In the rows, 100 means zero.
Known rows, with every step that occurs:
zofas vuno: | 133 | 120 | 105 | 126 |  92 | 121 |  71 | 121 | 114 |  61 | 113 |  81 |  95 |  78 |  93 |  67 | 133 | 105 |  74 |  83 |  66 | 110 | 105 |  86 |  51 |
posed geran suteku: | 167 | 101 |  96 | 113 |  72 | 125 |  52 | 123 | 143 |  79 | 136 |  70 |  91 |  75 |  80 |  81 | 130 |  89 |  96 |  81 |  75 | 106 | 129 |  66 |  63 |
suteku bupu vuno: | 140 | 115 | 100 | 138 |  83 | 115 |  62 | 111 | 123 |  64 | 109 |  87 | 102 |  80 |  92 |  73 | 130 |  90 |  59 |  72 |  64 |  93 |  93 |  79 |  49 |
gopi vuno geran posed bupu suteku: | 129 | 102 | 100 | 131 |  67 |  86 |  63 | 114 | 126 |  82 |  94 |  91 |  80 |  76 | 109 |  83 | 127 | 107 |  77 |  73 |  64 |  97 |  92 |  99 |  90 |
vuno kufor suteku geran posed bupu: | 131 | 115 | 102 | 127 |  55 |  83 |  58 | 103 | 147 | 100 |  92 |  99 |  87 |  97 | 108 |  89 | 125 |  79 |  93 |  78 |  74 | 105 |  85 |  67 |  85 |
gopi vuno geran posed: | 116 | 109 | 111 | 126 |  76 | 107 |  94 | 118 | 108 |  66 | 114 |  87 |  90 |  67 | 103 |  69 | 138 | 110 |  80 |  81 |  61 | 114 |  98 | 100 |  75 |
geran vuno kufor suteku: | 114 | 119 | 115 | 115 |  82 |  98 |  77 | 114 | 119 |  82 |  89 |  86 |  95 |  97 | 113 |  85 | 128 | 112 |  70 |  79 |  65 | 105 |  78 |  64 |  64 |
posed gopi vuno kufor suteku geran: |  86 | 120 | 109 | 112 |  88 |  96 | 110 |  97 | 104 | 105 |  59 |  77 |  84 |  89 | 108 |  83 | 145 |  84 |  30 |  86 |  67 | 111 |  84 |  48 |  79 |
bupu suteku geran posed gopi: | 114 | 117 |  98 | 124 |  70 | 111 |  72 | 102 | 121 | 101 | 109 |  95 |  81 |  84 | 102 |  62 | 133 |  91 |  50 |  73 |  69 |  87 |  97 |  69 |  85 |
suteku geran vuno kufor: | 134 | 123 | 111 | 130 |  77 | 107 |  80 | 118 | 120 |  79 | 122 |  92 |  92 |  86 | 115 |  70 | 135 |  97 |  53 |  79 |  60 | 113 |  83 |  71 |  65 |
vuno kufor suteku geran: | 125 | 117 | 106 | 113 |  76 | 112 |  67 | 104 | 137 | 103 | 107 |  82 |  90 |  90 | 101 |  76 | 135 |  84 |  92 |  85 |  80 | 109 |  85 |  49 |  71 |
bupu vuno kufor suteku geran posed: | 117 | 127 | 111 | 131 |  74 |  84 |  91 | 106 | 106 |  91 | 102 | 103 |  98 |  97 | 107 |  91 | 141 | 104 |  66 |  80 |  69 | 105 |  92 |  58 |  79 |
bovi gopi vuno: | 113 | 103 | 106 | 119 |  92 | 136 |  97 | 110 | 101 |  63 |  97 |  82 |  94 |  68 |  92 |  62 | 143 | 100 |  45 |  70 |  55 | 107 |  88 |  76 |  61 |
geran posed bupu suteku kufor: | 119 | 109 |  90 | 128 |  61 | 119 |  42 | 108 | 143 |  92 | 117 |  98 |  93 | 100 |  99 |  89 | 115 |  99 |  88 |  75 |  78 |  82 |  80 |  86 |  78 |
geran posed gopi vuno: |  87 | 112 | 106 | 127 |  85 | 108 | 102 | 110 |  97 |  64 |  79 |  90 |  94 |  79 | 106 |  73 | 139 | 104 |  38 |  76 |  53 | 105 |  93 |  91 |  71 |
kufor suteku: | 124 | 110 | 103 | 112 |  80 | 119 |  54 | 110 | 136 |  83 | 109 |  75 |  94 |  86 |  90 |  65 | 129 |  97 | 103 |  80 |  79 |  98 |  95 |  60 |  58 |
bupu vuno geran suteku kufor: | 144 | 117 | 101 | 113 |  74 | 118 |  84 | 117 | 109 |  91 | 124 |  70 | 100 |  89 |  83 |  93 | 139 |  95 |  66 |  83 |  72 |  98 | 105 |  66 |  70 |
bovi gopi: | 135 | 105 | 101 | 115 |  81 | 144 |  71 | 111 | 117 |  70 | 115 |  83 |  94 |  70 |  85 |  55 | 139 |  89 |  68 |  68 |  63 | 101 |  92 |  73 |  58 |
zofas vuno kufor: | 128 | 124 | 107 | 123 |  95 | 116 |  73 | 120 | 112 |  69 |  97 |  86 |  97 |  84 | 104 |  87 | 137 | 104 |  71 |  86 |  63 | 116 |  88 |  88 |  57 |
vuno geran: | 149 | 109 | 103 | 117 |  74 | 125 |  59 | 124 | 127 |  76 | 133 |  75 |  88 |  66 |  93 |  57 | 139 |  90 | 102 |  81 |  72 | 108 | 100 |  84 |  61 |
suteku kufor vuno geran: | 116 | 119 |  98 | 115 |  79 | 126 |  92 | 121 | 114 |  85 | 127 |  73 |  89 |  78 |  89 |  78 | 142 |  95 |  90 |  90 |  70 | 108 |  86 |  63 |  65 |
zofas vuno kufor suteku bupu: | 118 | 124 | 109 | 117 |  86 | 104 |  78 |  97 | 130 |  95 |  68 |  82 |  92 |  91 |  95 |  95 | 118 |  87 |  68 |  86 |  74 | 105 |  82 |  69 |  64 |
gopi vuno kufor suteku: |  95 | 111 | 111 | 113 |  94 | 108 |  83 | 108 | 118 |  84 |  75 |  78 |  96 |  90 | 108 |  92 | 136 | 106 |  76 |  84 |  70 | 111 |  75 |  66 |  68 |
kufor suteku bupu vuno: | 127 | 117 | 103 | 128 |  82 | 102 |  68 | 101 | 125 |  81 |  90 |  81 |  99 |  89 |  88 |  77 | 126 |  92 |  65 |  75 |  72 |  90 |  94 |  59 |  55 |

Rows:
| 116 | 118 | 113 | 119 |  76 |  98 |  74 | 101 | 137 |  92 |  77 |  86 |  94 |  95 | 107 |  88 | 114 |  94 |  61 |  77 |  67 |  98 |  70 |  65 |  65 |
geran vuno kufor suteku bupu
| 107 | 110 | 108 | 122 |  65 |  86 | 107 |  92 | 115 |  96 |  61 | 100 |  85 |  87 | 104 |  91 | 134 |  84 |  41 |  72 |  60 | 110 |  79 |  62 |  95 |
bovi gopi vuno kufor suteku geran posed bupu
| 126 | 118 | 111 | 126 |  84 | 111 |  71 | 123 | 116 |  66 | 107 |  90 |  98 |  88 | 116 |  80 | 132 | 110 |  63 |  76 |  57 | 109 |  76 |  84 |  59 |
geran vuno kufor
| 145 | 122 | 100 | 149 |  64 |  78 |  69 | 116 | 117 |  72 | 103 | 111 |  97 |  92 | 114 |  94 | 140 |  89 |  57 |  74 |  58 | 107 |  90 |  83 |  76 |
suteku geran posed bupu vuno kufor
| 139 | 112 |  96 | 134 |  59 |  81 |  69 | 124 | 130 |  65 | 102 |  90 |  84 |  74 | 101 |  82 | 136 |  94 |  98 |  76 |  56 | 108 |  95 |  86 |  79 |
kufor vuno geran posed bupu
| 134 | 116 | 111 | 117 |  78 |  97 |  83 | 124 | 117 |  84 | 109 |  86 |  87 |  88 | 107 |  88 | 131 | 112 |  69 |  86 |  70 | 113 | 105 |  58 |  63 |
posed geran vuno kufor suteku
| 146 | 121 | 107 | 120 |  85 | 113 |  80 | 124 | 108 |  71 | 119 |  76 |  86 |  67 |  92 |  64 | 138 | 100 |  81 |  87 |  67 | 116 | 112 |  89 |  60 |
zofas vuno geran
| 126 | 125 | 108 | 125 |  83 |  94 |  81 | 109 | 110 |  93 | 101 |  89 |  96 |  94 | 104 |  86 | 146 |  95 |  62 |  82 |  73 | 106 |  91 |  46 |  67 |
bupu vuno kufor suteku geran
| 127 | 120 | 112 | 122 |  73 |  99 |  85 | 109 | 126 |  87 | 119 |  81 |  88 |  89 | 102 |  54 | 126 | 102 |  63 |  79 |  70 | 104 | 101 |  49 |  64 |
kufor suteku geran vuno
| 134 | 119 | 103 | 135 |  86 | 111 |  65 | 111 | 118 |  73 |  93 |  93 | 103 |  86 | 102 |  94 | 135 |  87 |  56 |  75 |  63 |  99 |  76 |  81 |  55 |
suteku bupu vuno kufor
|  91 | 118 | 115 | 122 |  77 |  93 | 102 | 100 | 117 |  95 |  89 |  94 |  92 |  91 | 111 |  88 | 134 | 102 |  69 |  85 |  70 | 115 |  84 |  65 |  86 |
gopi vuno kufor suteku geran posed
|  84 | 119 | 106 | 124 |  83 |  99 | 100 |  99 | 102 | 104 |  75 |  98 |  83 |  88 | 118 |  91 | 140 | 100 |  23 |  77 |  61 | 100 |  77 |  74 |  95 |
bupu suteku geran posed gopi vuno kufor
| 108 | 107 | 109 | 115 |  95 | 132 | 100 | 108 |  99 |  72 |  81 |  86 |  96 |  75 | 101 |  83 | 146 |  98 |  42 |  73 |  54 | 113 |  70 |  78 |  68 |
bovi gopi vuno kufor
| 142 | 109 |  99 | 101 |  67 | 135 |  68 | 112 | 136 | 102 | 131 |  64 |  93 |  84 |  80 |  83 | 128 |  83 |  95 |  85 |  80 | 101 |  98 |  69 |  74 |
vuno geran suteku kufor
| 140 | 119 | 108 | 133 |  74 | 110 |  79 | 118 | 124 |  70 | 137 |  86 |  90 |  80 | 105 |  48 | 130 | 100 |  56 |  76 |  61 | 108 | 100 |  69 |  58 |
suteku geran vuno
| 104 | 113 |  88 | 131 |  67 | 105 |  60 | 111 | 134 |  86 | 103 |  96 |  91 | 100 | 100 | 100 | 121 | 107 |  84 |  75 |  68 |  85 |  74 |  71 |  81 |
geran posed bupu suteku kufor vuno
| 143 | 118 | 106 | 138 |  67 |  96 |  81 | 112 | 113 |  73 | 114 |  97 |  95 |  72 |  94 |  75 | 131 |  93 |  67 |  75 |  63 |  98 | 100 |  94 |  69 |
suteku bupu vuno geran posed
| 170 |  99 |  94 | 117 |  66 | 125 |  50 | 109 | 159 |  89 | 124 |  70 |  90 |  73 |  75 |  84 | 116 |  72 |  87 |  78 |  76 | 100 | 121 |  67 |  64 |
posed geran suteku bupu
|  90 | 125 | 100 | 116 |  71 | 109 | 119 | 114 |  95 |  89 |  97 |  85 |  86 |  82 |  94 |  85 | 144 |  93 |  57 |  87 |  61 | 104 |  88 |  70 |  81 |
suteku kufor vuno geran posed gopi
| 129 | 112 |  87 | 120 |  69 | 107 |  61 | 117 | 133 |  98 | 107 |  77 |  79 |  86 |  96 |  92 | 132 |  93 |  87 |  81 |  73 |  91 |  79 |  62 |  79 |
posed bupu suteku kufor vuno geran
| 133 | 111 |  91 | 111 |  76 | 127 |  86 | 121 | 128 |  87 | 132 |  67 |  92 |  87 |  76 | 102 | 133 |  93 |  85 |  90 |  74 | 106 | 115 |  45 |  67 |
posed geran suteku kufor vuno
| 163 | 112 | 102 | 118 |  76 | 101 |  69 | 121 | 113 |  77 | 115 |  70 |  96 |  78 |  88 |  84 | 143 |  97 |  74 |  75 |  64 | 100 | 113 |  72 |  70 |
bupu vuno geran suteku
